Each row was made from one walk, in order. Every step used is in the known rows, and no mark comes twice. Write each row's walk.
Known rows:
R F: [ 12.3   1.8  -6.1  25.0   3.5   1.9  10.8 -14.8   1.4 -17.8  -7.8   6.9
 -13.3  15.4 -13.3  -7.2 -11.4  -6.1  -1.2 -13.4  14.8  -8.8   1.8  -8.6]
R W: [  6.2  -4.6  -1.4  13.7  -1.0  -3.5   7.6  -6.9   0.7 -35.3  -7.8  -8.9
  14.0  -9.1   6.9 -10.9  -9.6  -1.5   7.7  17.4  -6.6  17.3  19.5 -22.4]
W R F Q: [-12.8   9.0 -20.6  15.8  24.3  27.3   9.1   1.4   1.0   4.8  -3.2  25.5
   1.3  18.7  -4.3 -26.5  -1.6  28.8 -25.7   4.8  15.6  -1.5 -10.0   5.2]
Z Q F R: [-30.1  -2.6 -26.6 -48.5  36.7  26.9  15.9   6.3  -8.2   3.1   9.9   9.4
 -23.6  21.3  22.3  -9.2  -3.5  15.3 -39.4   6.3  -8.0 -43.0   4.1   6.7]
D G Q W R: [ -0.5  31.6 -28.1 -19.4  32.2  19.3 -18.4  31.0   2.4  14.4  27.1  28.2
   2.4  -5.5  28.2 -34.5  18.9  27.0 -15.6  -7.6 -28.4  25.9   4.7 -41.6]
Z D G Q F: [ 22.7   2.9 -28.9 -10.3  45.6   1.2  11.8  -4.1  -0.4   6.6  33.5  15.2
 -34.3 -21.0   5.0 -40.9   5.8  14.4 -19.3 -41.4  -6.4 -10.1   0.5 -53.6]
Z Q F: [-25.4 -14.7 -19.1 -25.3  25.1  10.5  17.5  -7.3 -18.8   1.9  -4.2   2.4
 -18.4   0.7  15.0  11.7  -1.5   9.8 -23.0   6.2   0.0 -33.3  -9.4 -10.7]
W R F Q Z D: [ -4.9  -5.3  -3.5  27.7  25.8  16.0  47.2 -25.4   2.4 -14.7  -4.2  26.6
  -8.6  43.2   8.0 -34.6  -9.9  42.6 -31.4 -22.2  12.8 -43.5  -9.4  -5.8]
Q Z D: [  6.3 -13.5  21.1  11.4   1.1 -11.6  37.8 -26.2  -0.1 -21.5   0.4  -0.7
 -10.3  23.9   9.5  -8.1  -8.8  12.5  -4.9 -28.6  -4.5 -39.9  -1.6 -11.0]
Z D G Q F R W: [ 24.8  10.1 -36.2 -19.7  56.9  14.2  17.2  -0.6  11.3 -24.3  37.6  16.6
 -24.8  -5.7  22.3 -72.4  -5.9  18.3 -26.0 -23.5 -19.7  -4.1  32.0 -61.9]
Q F D G: [ 23.7   9.2  -2.5 -25.7  58.3   3.6  22.5   0.7 -32.0  16.4   0.0  12.3
 -22.0 -39.9  10.1 -29.7  -1.6   3.6  -0.1 -21.7   4.7 -69.1 -10.2 -75.9]
R F Q: [  1.4   6.6 -36.4  27.9   7.3  -4.3   2.3 -11.7   4.5   3.0   6.9  14.5
 -21.8   7.2  -6.6  -1.1  -5.3  15.0 -33.6   2.1  19.9   2.7  -2.9  -4.2]
Z D: [ 17.3 -20.2  13.4  11.6   7.3   3.7  10.5 -21.8  13.8 -17.9   8.1  -1.5
  -6.1   5.3  -6.1 -19.0   0.8  10.9  -1.8 -14.7  -0.2 -13.1   2.5   5.1]
D G Q F R: [  1.6  35.3 -51.3 -42.4  52.4  16.0  -0.6  27.5  -4.3  26.5  40.0  26.0
 -33.5  -5.8  20.7 -42.8   3.4  10.8 -31.6 -26.0 -12.3  -8.2  12.9 -40.7]
G Q: [ -1.3   8.9 -24.7   2.4   1.8  -4.4 -10.8  13.1   4.3  17.2  10.1   6.3
 -14.5  -4.8   4.9  -2.2  12.4   0.2 -15.3 -11.3  -1.5  32.8   9.0  -3.1]
Q W: [ -0.6   6.7  -3.3  -5.5  -9.4 -11.2  -2.3   0.8  16.4  -8.7   5.5   5.3
  -7.9   0.1  11.2  13.7  -7.2  12.1  -4.1   2.6 -30.2  -7.8   7.2 -18.8]
Q F R G: [  3.9   5.9 -30.6 -33.4   8.5  30.8  30.7  19.8  11.1  -1.4   1.9  37.5
 -10.6   2.7 -20.9 -24.2 -26.6   4.9  -3.3 -28.0   3.1 -56.8   2.8 -22.1]
Z Q: [-15.8 -13.2 -16.2  -5.2   7.2  11.7  -7.5  -6.4 -15.5  -1.0   4.5  -3.4
  -0.8  11.6  15.8  10.8  10.6   5.5 -27.7  17.1   9.0   0.0  -2.8  14.1]
Z D G Q: [ 32.9   5.9 -24.6   9.7  31.0   3.4 -14.2  -4.8   3.5   4.1  38.2  12.4
 -17.0  -9.3   5.6 -39.8  18.3   9.7 -21.0 -28.7   2.8  25.2   6.1 -31.1]
G Q W: [ -4.3  15.6 -27.8  -1.3  -8.6 -16.3 -11.7  13.5  21.1   7.9  15.1  11.4
 -23.7  -3.0  16.3  13.5   7.1  12.7 -19.9  -8.5 -30.9  25.5  14.6 -22.0]
D G Q: [ 15.4  24.3 -39.7  -1.5  21.9  -1.0 -25.0  17.1 -11.4  19.1  31.4  14.4
 -11.1 -17.5  13.3 -21.8  19.1   0.6 -19.3 -15.2   3.3  38.6   3.1 -33.1]
G D: [ 16.0 -18.6  12.8 -16.3   8.5 -10.2   7.6  12.4  -5.5   6.6 -12.5  12.2
  -5.0   9.0   5.4  -1.4  -2.1   8.3   9.5  10.6   0.9  -0.5 -12.9 -17.8]
Q Z: [-11.2   4.1   4.4   0.8  -6.8 -14.5  27.7  -6.1 -15.5  -5.2  -8.9   3.3
  -3.7  17.9  15.0   9.2 -10.0   2.9  -2.0 -12.6  -2.2 -28.1  -3.0 -15.8]

Write each row's walk:
[ 23.5   1.0   2.7   8.3  22.1  -6.3  22.0 -23.7 -15.9 -17.4  20.2   8.8
  -6.6  13.5  18.7 -29.6  -2.6  12.4  -8.5 -31.8   4.3 -37.4  -5.1 -41.9]  Q Z D G
[  3.5  29.0 -35.4  -1.7  17.4 -14.7   3.4  11.3 -27.5  14.1  24.4  15.1
 -14.7   2.2  30.4 -13.5  10.2   3.4 -20.1 -27.3   0.9   7.7  -0.1 -48.9]  D G Q Z
[ 33.9   8.7   3.2  -7.0  42.4   6.8  -3.3  -0.7 -27.2  14.6   6.2   5.6
  -3.1 -29.3   9.7 -29.3   9.2  -0.9  -1.7 -10.5  14.6 -31.9  -4.8 -52.1]  F D G
[ -6.4   7.7 -11.9 -26.6  26.5  13.8  31.7   4.6   7.8 -28.5  -0.9   2.8
  -6.6   4.9  15.0 -30.2 -24.5   9.2  -4.3   7.0 -23.7 -31.7  26.8 -34.0]  Q F R W
[ 30.3 -11.1 -14.3 -27.9   0.1  20.7  11.6  34.9   9.7   2.3  -6.3  45.9
   3.5  27.2 -15.4 -25.3 -14.7   6.7   5.4  -5.4  15.5 -24.5  -2.5 -15.5]  F R G D
[ -1.3  10.5   5.0   8.5  13.1  22.1  18.6   1.0  16.7 -22.4 -12.3  25.0
  -0.4  26.0   1.6 -19.8 -12.6  19.7   5.0  -5.5 -16.7 -18.9   0.4 -16.2]  Q W R F
[ 18.9 -16.2   4.8 -24.9  -0.8  21.1  21.8  35.4  12.6  -6.5 -19.8  52.7
  21.0  14.3  -8.9 -16.4 -14.7  26.5  23.8   1.6 -12.7 -23.9 -15.7 -39.7]  Q W R G D
[ 15.6   9.6 -47.2   7.6 -25.8  -2.6  -5.0  20.4  22.9   1.8  10.6  35.5
 -13.1 -10.9 -11.1   9.5  -6.1   6.5 -10.0 -23.8 -13.7  12.5   9.3 -34.3]  R G Q W
[-25.8  12.1 -16.2 -14.8  12.1  12.6  -4.2  17.6  15.1  12.8  11.7  23.2
   7.4   0.8  21.1  -4.9   4.3  46.0 -30.6  23.7 -28.7   1.0  -2.4  -4.8]  F Q W R
[ 15.4   8.0 -27.2 -13.3  -6.6  31.7   5.3  20.3  12.7  -3.7   7.6  33.0
   7.8  16.0 -19.0 -26.3 -14.2  -1.3  -3.6 -13.6  13.3 -22.8   9.5   1.7]  F R G
[  3.9  22.9 -44.2 -20.8  39.7  -1.6   2.6  18.2 -16.3  22.9  26.1  18.5
 -28.4 -27.1  12.6 -22.6   7.4   3.5 -16.8 -25.8  -4.1   3.2  -1.4 -57.2]  D G Q F
[ 24.8  -3.9 -31.6  -9.0  17.7   6.6  33.6  17.2  -7.5  23.0 -17.3  36.0
 -26.6 -37.9 -22.3 -15.9  -6.7  -0.5  -1.7 -45.8  17.1 -49.8  -3.4 -64.5]  R G Q F D
[-22.6  10.2 -26.1   3.5  -1.7 -21.1  17.0  -1.5 -13.6  14.7   6.7   9.2
 -12.1  10.0  21.8  16.4  -2.8  22.7 -36.3   1.7   1.8 -18.9  -3.4 -10.6]  F Q Z
[ 20.1  22.7 -19.8  -1.6  39.2 -14.4  16.0   7.4 -39.9  24.6   6.8  12.3
 -23.1 -15.6  32.2 -24.6  10.7   1.2 -18.2 -35.2  10.4 -27.7  -0.1 -69.8]  F D G Q Z
[ 31.4  22.1 -16.0  10.1  66.1  33.7   7.7  11.7 -25.9  15.7  -1.9  30.6
  -8.2  -6.9   4.3 -67.9  15.8   9.3  -8.9 -28.8  28.4 -12.0  -3.6 -52.9]  W R F D G Q
[-11.8  10.5 -30.1  -1.4  -7.3 -18.3 -11.6   5.5  18.0  10.7  19.0  13.7
 -17.0  -8.1  18.1  22.2   0.6  31.7 -39.1  17.4 -27.9   1.5   3.3 -14.9]  F Q W
[ -8.8  14.7 -38.3 -24.2  29.9   7.5  22.7  18.9  12.3 -10.8   8.9  11.1
 -22.5  -0.3  18.3 -33.7 -11.3  10.9 -20.5  -4.9 -23.0   3.9  35.4 -36.1]  G Q F R W
[ 20.4  26.7 -11.7  11.2  61.6  19.3  35.4   9.0 -39.9  10.6 -12.0  32.0
 -11.8   8.0  18.1 -58.3   5.4  11.2 -12.5 -42.2  23.6 -40.2  -6.9 -67.8]  W R F D G Q Z
[  4.3   1.9 -12.9 -17.4  38.4  -6.7  26.3   9.9 -11.9  28.9 -12.6  10.9
 -39.7 -32.3   5.3 -12.7   2.7   4.8 -11.2 -31.3  -1.9 -38.7   1.3 -48.9]  G Q F D
[ 45.8  21.4 -29.6  23.4  49.6   3.9  -1.1  -0.3 -22.5  13.4   6.6  22.5
 -30.4 -17.5   1.0 -41.7  11.7  -5.6 -16.2 -32.8  29.6  -8.5   5.1 -62.6]  R F D G Q
[ 18.4  25.6 -10.5 -19.4  53.7  19.4  -7.8  29.4  -9.6  24.6  13.2  28.4
  -4.9 -22.6  31.0 -43.4  22.4  25.1 -13.5 -13.8 -18.7  -9.6   2.4 -64.4]  F D G Q W R
[-13.4  13.0 -21.6   4.0  -4.6 -21.2  17.6   9.3 -10.8  12.6   1.7  10.0
 -16.8  14.3  19.2   7.8   2.8   4.6 -17.7 -24.5  -3.9   4.9   4.6 -18.2]  G Q Z
[ 32.3  18.4 -23.5  -2.4  44.7   1.5 -13.9  12.1 -25.6  29.6  16.7  11.4
 -18.1 -33.0  16.3 -31.9  23.6   1.8 -17.5 -20.9  13.6   0.1   4.4 -54.4]  F D G Q
[ 12.3  13.1  -2.8   9.2  35.3  15.6  18.4  10.2   7.2   4.7 -18.2  29.7
 -20.5   3.8   7.1 -32.4   3.0  21.7  -8.7 -24.4  -8.3 -23.4   7.1 -41.2]  G Q W R F D
[ 11.0  -8.3 -13.6  12.1   1.8  25.8  43.6   6.7   6.9 -10.4  -6.0  41.7
   9.8  23.4  -8.3 -42.4  -3.8  22.9  -1.1 -52.1  13.8 -23.6  -4.0 -18.5]  W R G Q Z D
[ 18.4  15.6 -35.4 -32.8  56.7  19.3   9.0   7.3   9.8  11.7  48.2  25.4
 -40.3   0.2  13.8 -61.1   3.8  21.6 -35.2 -40.1 -13.1 -20.0  13.4 -38.1]  Z D G Q F R
[  3.4 -24.9 -33.8 -55.1  25.3  33.4  33.1  27.6  -8.2   3.0  -8.8  46.8
 -16.4  26.5   2.5 -12.6 -19.1  16.1 -17.9   1.5  12.3 -57.2 -10.6 -26.2]  Z Q F R G D
